Each row was made from one small tree. The marks that hang from a mark follow it in brackets, in alphabetical order. Every link used is in the known rows. Write each row's tree.
Known rows:
votal{mazur{goso{doset{malu{fuso} mesi}}}}: [-25.8  -2.9   7.3   4.0 -37.2  36.0   3.5 -13.6   4.7   6.5  16.9 -12.1
 -10.7  14.8 -11.7   5.9  11.8   5.9  21.1 -20.5   5.2  -8.8   8.1  -1.5
  23.4  10.2   7.0   3.2  32.4]
mazur{goso{doset{malu}}}: [-10.6   3.6   2.1  -8.5   3.1  36.9  14.7  -9.2  -1.4 -11.6   4.4  -6.3
 -19.1  14.4  -6.6  17.0 -10.6   1.8  24.0 -15.0   2.5 -14.8  18.6  -0.3
  21.2   2.0   5.1   0.8  31.1]
dobo{doset{goso} zepo{mesi}}: [-26.9  29.4   0.5 -22.9  -4.8  13.3   5.2  -3.3  13.3  21.2  24.6   4.5
   8.1   5.5  -0.5  -2.7 -24.9 -16.9   9.0  -0.8  -2.1   2.5   1.9   7.6
  34.6 -23.6  28.8  -5.8   2.9]
dobo{doset{goso malu} zepo{mesi}}: [-27.6  27.9   3.6 -25.4  -5.4  19.6   4.7 -13.7  17.1  28.7  34.6  -2.6
   5.8   2.4  -2.4  -4.9 -28.6 -23.0  16.6  -9.0   3.0  -3.5   1.9   4.4
  45.6 -19.4  26.7   1.8  19.0]
votal{mazur{goso{doset{dobo{zepo}}}}}: [-14.8   3.8   2.3  -8.3 -25.7   8.9  18.5 -12.4   9.2   4.4  16.1  -1.4
  -4.5  20.8  -7.3   8.3  -5.1   5.7  34.2  -7.8   0.1  -6.1  20.5   7.4
  13.5   5.7  19.1  -5.1 -10.2]
doset{goso malu{fuso} mesi}: [-25.1   5.5  18.3   1.0 -29.2  35.3  -4.3 -10.8   0.2  22.5  16.7  -5.5
  -5.7  -1.0  -8.3  -6.5   5.7 -26.8   7.0 -22.7   2.2   1.6   7.2 -20.9
  56.7   9.8  -1.2  20.9  48.8]
dobo{doset{malu} zepo}: [-25.3  19.7   9.6  -1.7  -7.8  13.6   1.7 -22.7  14.1  10.2   3.4  -6.8
  -2.4  15.3  -6.6  -0.4 -13.5  -9.5  18.5 -14.7   4.6  -8.3   1.2  10.8
  23.3 -19.1  20.0   2.8  23.4]
doset{dobo malu}: [  0.8  -2.1  19.9  -4.1   3.5  16.9   8.5 -21.5   6.3  10.7  10.9 -11.9
  -1.7  10.8   0.0  -0.1 -10.2 -18.7  26.0 -10.6  11.5 -13.1  14.8 -11.7
  32.2   7.4   6.7  19.1  24.8]
dobo{doset{goso malu{fuso} mesi} zepo}: [-41.0  22.8  10.6   2.3 -39.8  20.6 -10.8 -21.2  12.0  31.7  16.5  -1.0
  -1.5   2.1 -13.8 -11.7  -9.4 -23.3  10.3 -31.5  -1.2  -2.2   5.7  -4.5
  52.9 -13.2  10.2   8.9  35.5]
votal{mazur{goso}}: [ -9.4  -1.8  12.9  -4.1 -15.7  24.4  11.7   2.9   4.1  -7.9   4.2  -7.9
 -10.7  20.5  -2.2  13.0   2.7  10.4  21.8   8.4  -4.5   2.2   4.6   3.6
   9.6  -0.4   8.2   2.8  11.4]
mazur{goso}: [ -7.1   6.9  11.2  -7.1   2.8  32.2  13.8   5.8  -5.2 -17.0  -7.4  -1.2
 -19.5  15.9  -2.1  16.9 -10.7   1.7  12.5   1.7  -5.4  -0.3  11.5  -3.4
  14.6  -8.1  -3.2   5.0  22.8]
notu{zepo}: [-16.9  11.5  20.0  -6.5  -1.2  25.8  19.1   2.2  -0.6 -24.3 -23.6   1.7
  -5.7  18.0 -12.6   6.3   4.5 -11.8   2.8   6.1   5.3   7.7   5.7  16.7
  11.8 -10.9   4.2  -0.9  27.9]
dobo{doset{goso malu{fuso}} zepo{mesi}}: [-37.9  26.7   8.0 -10.6  -6.3  20.9  -2.2 -19.5  23.1  37.6  34.3  -3.8
   8.0   0.8  -6.9  -8.3 -17.7 -24.8   7.3 -21.9   2.8  -7.5  -3.6  -2.3
  42.2 -18.5  18.3   6.4  25.3]
goso{doset{malu{fuso}}}: [-22.6  -0.7   9.4  13.1   6.4  30.5   5.4 -19.3   8.1   6.6   3.9 -10.6
  -2.1  11.8  -7.4   5.8  14.2  -3.7   7.8 -25.4  12.6 -16.3   4.1  -0.1
  14.2  10.4  10.9   5.4  35.5]
doset{dobo{zepo} goso malu mesi}: [-14.5  15.8  11.5 -21.0 -41.7  11.8   8.1 -23.0  -1.3  29.4  32.4   2.0
  -1.8   0.6  -4.7 -12.5 -21.3 -40.3  32.1 -18.0   3.6   1.2  27.5 -18.7
  70.1   8.6  10.4  17.3  18.5]
votal{mazur{goso{doset{dobo{zepo} malu{fuso}}}}}: [-23.4   1.2   9.3   2.6 -27.8  15.6  11.0 -25.6  16.4  18.0  24.8  -8.8
  -4.1  16.2 -11.7   4.2  -0.5  -1.6  29.7 -27.2   5.0 -16.3  16.4  -2.1
  18.5  10.5   9.7   5.6   8.2]
votal{mazur}: [-10.3  -4.0  16.6   1.9 -12.4  15.8  11.4  -2.2   8.2   0.8   2.9 -11.3
   3.3  21.0  -1.0   6.2  13.5   6.1  14.7  12.4   3.3   5.8  -5.1   8.2
   5.3   5.7  21.7   2.0   7.1]
doset{dobo malu{fuso} mesi}: [-14.4  -2.4  20.2   8.1 -24.2  26.3  -6.5 -25.6  -0.9  22.8  16.1  -8.7
  -2.2   5.5  -6.1 -10.7   0.8 -25.7  14.6 -25.6  13.1 -11.0  14.1 -21.8
  43.1   8.9  -5.8  25.0  43.7]
votal{mazur{goso{doset{dobo}}}}: [ -5.7  -7.2   6.2  -3.6 -21.1  17.0  12.3  -7.6   9.6  -1.2  11.9  -5.6
  -5.8  19.0  -5.9  10.8  -0.9  11.0  32.9  -4.8   2.1 -10.6  18.4   4.0
  12.2   8.0  15.7  -1.8  -3.5]

Which tree is each row?
[-29.3  24.5   3.3  -4.3 -30.5  15.7  -4.0 -11.7  -2.1   4.4  -0.7   4.4
  -3.5  15.3  -6.9  -3.9 -10.8  -7.3  10.9  -5.4  -0.1   5.3   4.3  12.4
  26.2 -23.7  19.0  -4.5  20.7] => dobo{doset{mesi} zepo}
[-18.5  -2.6   7.2   9.0 -21.6  27.3  -2.7 -27.2  -0.4  17.5  15.9  -7.0
   0.3   7.3  -7.9  -5.5   4.2 -16.2  18.5 -32.1  16.3 -17.5  19.5 -10.2
  35.6  14.8   7.6  11.5  35.9] => goso{doset{dobo malu{fuso} mesi}}
[-13.1   5.6  -2.4 -12.7 -19.4  43.3   9.8  -8.4 -11.5  -9.6   7.5  -2.6
 -20.8  12.1  -7.3  11.7 -10.4  -2.8  23.7 -15.7   3.9  -8.7  23.1  -3.2
  34.3   2.1   2.9   1.1  38.6] => mazur{goso{doset{malu mesi}}}
[-13.9  15.0  -4.8 -17.3   4.8  10.0  19.7 -15.7   0.8  11.2  25.5   4.4
   8.9  13.0   1.9   0.0 -14.4 -13.6  20.8  -6.6  12.6  -8.6  16.2   5.9
  17.0   1.0  27.4  -5.8  -5.8] => goso{doset{dobo{zepo{mesi}}}}
[-29.0   7.4  16.5   6.4 -31.3  31.2 -18.2 -13.6  13.2  25.3   9.0  -8.0
  -3.1  -0.2 -12.8  -7.2  -0.7 -15.7   8.6 -27.2   0.5  -7.6   3.8  -9.1
  52.4  -9.1   4.8  13.7  49.1] => dobo{doset{goso malu{fuso} mesi}}
[-18.9  10.6   8.8  -5.1 -31.0  24.2 -10.9   2.1   3.9   8.8   0.6   0.8
  -3.6   4.6  -6.2  -1.9  -7.7  -8.0  12.0  -5.2  -5.5   4.6   8.2   2.1
  44.9 -16.2  15.6   1.4  24.6] => dobo{doset{goso mesi}}
[-17.5   4.6   1.2 -13.7 -46.8  18.8  12.9 -22.4   3.2  12.2  28.2  -4.4
  -8.1  16.3  -8.9   1.1  -9.0  -4.3  39.1 -14.8   6.0  -7.4  24.1   0.7
  32.5  10.0  16.1   1.8   8.2] => votal{mazur{goso{doset{dobo{zepo} malu mesi}}}}
[ -6.3   1.6   0.2 -13.1 -23.1  33.2   8.6 -16.4  -8.0  -2.1  13.5  -2.2
 -18.5   9.8  -6.3   7.0 -17.7  -9.6  33.2 -20.4   7.3 -16.3  32.3  -9.9
  40.3   5.4  -0.2   6.2  31.0] => mazur{goso{doset{dobo malu mesi}}}
[-13.2  -2.8   4.0  -2.6 -18.4  24.6  14.2  -0.3   5.9  -8.8   6.7  -6.3
  -9.0  20.7  -6.3  15.7   5.8  16.8  24.9  -0.3   0.1  -3.2  10.5   9.3
   5.0   4.4  17.4  -6.6   5.7] => votal{mazur{goso{doset}}}
[-30.1  24.6   5.9 -13.8 -40.0  18.2  -3.8 -17.3   6.8  22.6  16.0   0.8
  -4.1   3.8  -9.2  -8.0 -18.4 -21.8  21.7 -18.5  -1.3   2.0  10.7   0.2
  58.1 -15.3  19.1   4.2  28.6] => dobo{doset{goso malu mesi} zepo}
[-26.9   9.1   3.5   4.2 -29.1  18.2   3.8 -34.1   0.7  22.5  21.9  -0.8
   1.4   9.1  -9.5  -9.4  -0.9 -21.2  20.8 -35.2  14.8 -13.2  20.4  -6.9
  36.1  11.2  10.9   8.2  26.6] => goso{doset{dobo{zepo} malu{fuso} mesi}}
[-18.6  -7.2   8.8   2.6 -41.0  28.9   1.5 -19.2   7.7  14.9  23.1 -11.3
  -7.8  13.3 -11.0   2.2   6.3  -1.5  29.3 -24.4   7.0 -13.8  18.0  -7.8
  28.6  13.3   4.7   8.5  25.0] => votal{mazur{goso{doset{dobo malu{fuso} mesi}}}}
[-15.9   3.6   0.0  -5.3 -17.1  35.4   6.7 -14.3  -9.6  -1.4  10.7  -5.7
  -6.8  11.4  -3.9   2.8   4.4  -6.7  18.9 -13.3  13.2  -5.8  12.6   3.3
  31.5   9.7  17.3  -0.2  38.3] => goso{doset{malu mesi}}
[-24.1  12.7   2.4  -4.7   3.2  17.2  12.3 -32.1  10.6  28.4  35.0  -4.2
  10.2   8.0  -3.9  -5.6  -7.9 -22.0  17.1 -27.7  18.0 -19.2  13.1  -4.7
  24.5   8.3  18.0   6.0  17.2] => goso{doset{dobo{zepo{mesi}} malu{fuso}}}
[-16.3  13.0  -2.6  -7.2 -26.9  10.9  10.9 -19.3  -8.8   5.3  12.3   7.7
   0.2  13.8  -4.2  -3.4  -7.2 -13.6  24.3 -13.7  10.2  -1.7  24.6   3.1
  28.2   4.8  22.3  -5.6   3.4] => goso{doset{dobo{zepo} mesi}}
[-13.5  12.9  -2.3 -19.3   3.3  15.5  19.1 -27.1   4.5  19.0  35.9  -3.1
   7.8  10.1   0.6  -1.6 -17.9 -20.7  28.7 -14.4  17.7 -15.0  17.4   1.7
  27.9   6.6  27.4   0.7   9.7] => goso{doset{dobo{zepo{mesi}} malu}}
[-21.8  14.7  13.7  -6.9   4.7  15.6   8.7 -29.9  10.4  34.0  38.0  -5.7
   9.0   7.4  -0.4  -9.8 -14.4 -32.9  13.1 -20.1  16.0 -12.8   6.4 -15.0
  30.8   1.9   6.4  19.9  24.0] => doset{dobo{zepo{mesi}} malu{fuso}}
[-17.2   5.9  -1.9 -10.9 -47.4  14.4  12.9 -12.9  -0.8   4.9  21.4   1.3
  -6.5  18.3  -7.9   3.4  -7.3   1.4  34.5  -8.0   0.8  -1.5  23.9   4.1
  23.2   6.3  16.9  -5.7  -2.2] => votal{mazur{goso{doset{dobo{zepo} mesi}}}}
[-24.2  11.2   1.7  -4.0 -29.1  28.1   7.4 -25.9  -3.0  11.4  20.0   1.2
 -14.6   9.2 -11.7   0.7 -14.2 -16.4  25.1 -35.2   5.6 -15.8  29.1 -12.4
  37.1   4.2  -3.8   8.2  29.7] => mazur{goso{doset{dobo{zepo} malu{fuso} mesi}}}
[-19.1   8.6  10.8  -8.1 -32.2  29.7 -12.1  -8.4   6.8  15.0   9.0  -6.7
  -6.0   1.4  -7.2  -4.7 -10.3 -13.9  18.3 -14.6   0.8  -3.8   7.5  -2.5
  55.8 -11.3  14.7   8.2  39.2] => dobo{doset{goso malu mesi}}
[-15.6   0.5   5.3  -0.1 -22.5  35.9   1.9 -18.6  -2.8   6.4  13.7  -4.0
 -15.1   8.1  -9.8   3.8  -7.5 -10.8  22.5 -32.2   7.1 -18.8  28.6 -15.5
  37.3   6.2  -8.5  11.2  37.2] => mazur{goso{doset{dobo malu{fuso} mesi}}}
[-17.1  10.5   0.1 -10.6 -28.1  17.0  10.4 -29.6  -5.4  13.7  22.6   0.1
  -1.2  10.7  -5.4  -5.4 -11.5 -21.4  30.7 -22.7  14.7  -9.1  25.3  -1.0
  40.8  10.5  19.3   2.9  18.9] => goso{doset{dobo{zepo} malu mesi}}
[ -3.1  -0.5   4.2  -9.7  -1.6  28.4  13.3 -16.4   1.5  -2.4   9.3  -6.1
 -15.8  12.5  -5.5  12.0 -17.7  -4.1  31.7 -20.7   5.2 -21.5  30.2  -7.2
  28.1   4.6   1.9   6.3  22.7] => mazur{goso{doset{dobo malu}}}
[ -9.2  17.8   6.1 -19.5   3.7   7.6  17.7 -13.9   0.1  14.7  26.6   2.8
   8.6  12.0   5.1  -4.6 -20.6 -23.2  17.0   3.5   9.1  -0.4  11.7  -3.1
  20.4  -4.2  18.3   5.1  -1.2] => doset{dobo{zepo{mesi}}}
[ -0.5  -0.9  20.2 -11.5  -5.5  14.8   7.9 -16.1  12.3  21.9  18.8  -8.1
  -0.9   1.2  -2.1  -2.0 -15.2 -27.1  30.1 -14.3   4.3  -9.1  21.9 -18.6
  54.2  11.1   7.3  21.9  18.5] => doset{dobo goso malu}
[-25.1   1.7   4.5   8.9 -17.1  37.0   0.0 -18.6  -3.6   8.8   9.0  -7.6
  -3.9   9.6  -9.3  -0.4  12.7  -9.4   8.7 -26.3  13.0  -9.6   8.1  -3.6
  27.5  10.3   9.3   6.1  45.4] => goso{doset{malu{fuso} mesi}}
[-11.0  11.9  -0.1 -10.9  -6.4  14.9  19.0 -11.9  -1.2  -5.2   5.5   5.8
 -13.2  16.0  -5.7  10.6 -19.4  -3.7  27.1 -15.0  -0.1 -11.9  30.2   0.1
  18.2  -2.0   7.1  -3.3  -0.4] => mazur{goso{doset{dobo{zepo}}}}
[-12.4  -4.2   6.1  -6.2 -18.3  29.2  13.3 -10.6   8.6  -2.0  13.5 -12.4
 -10.3  18.5  -7.2  14.1   4.4  10.2  29.8  -8.0   2.6  -8.6  11.2   6.1
  16.0   8.8  15.9  -0.3  17.2] => votal{mazur{goso{doset{malu}}}}
[-25.9  25.9   2.7 -18.4   2.7  21.1   4.6 -19.0  11.9  17.8  27.2  -6.4
   4.1  11.3  -0.5  -4.3 -23.3 -15.9  14.1  -5.9   9.6  -7.4  -4.6  10.3
  26.1 -23.0  26.5   0.8  26.1] => dobo{doset{malu} zepo{mesi}}
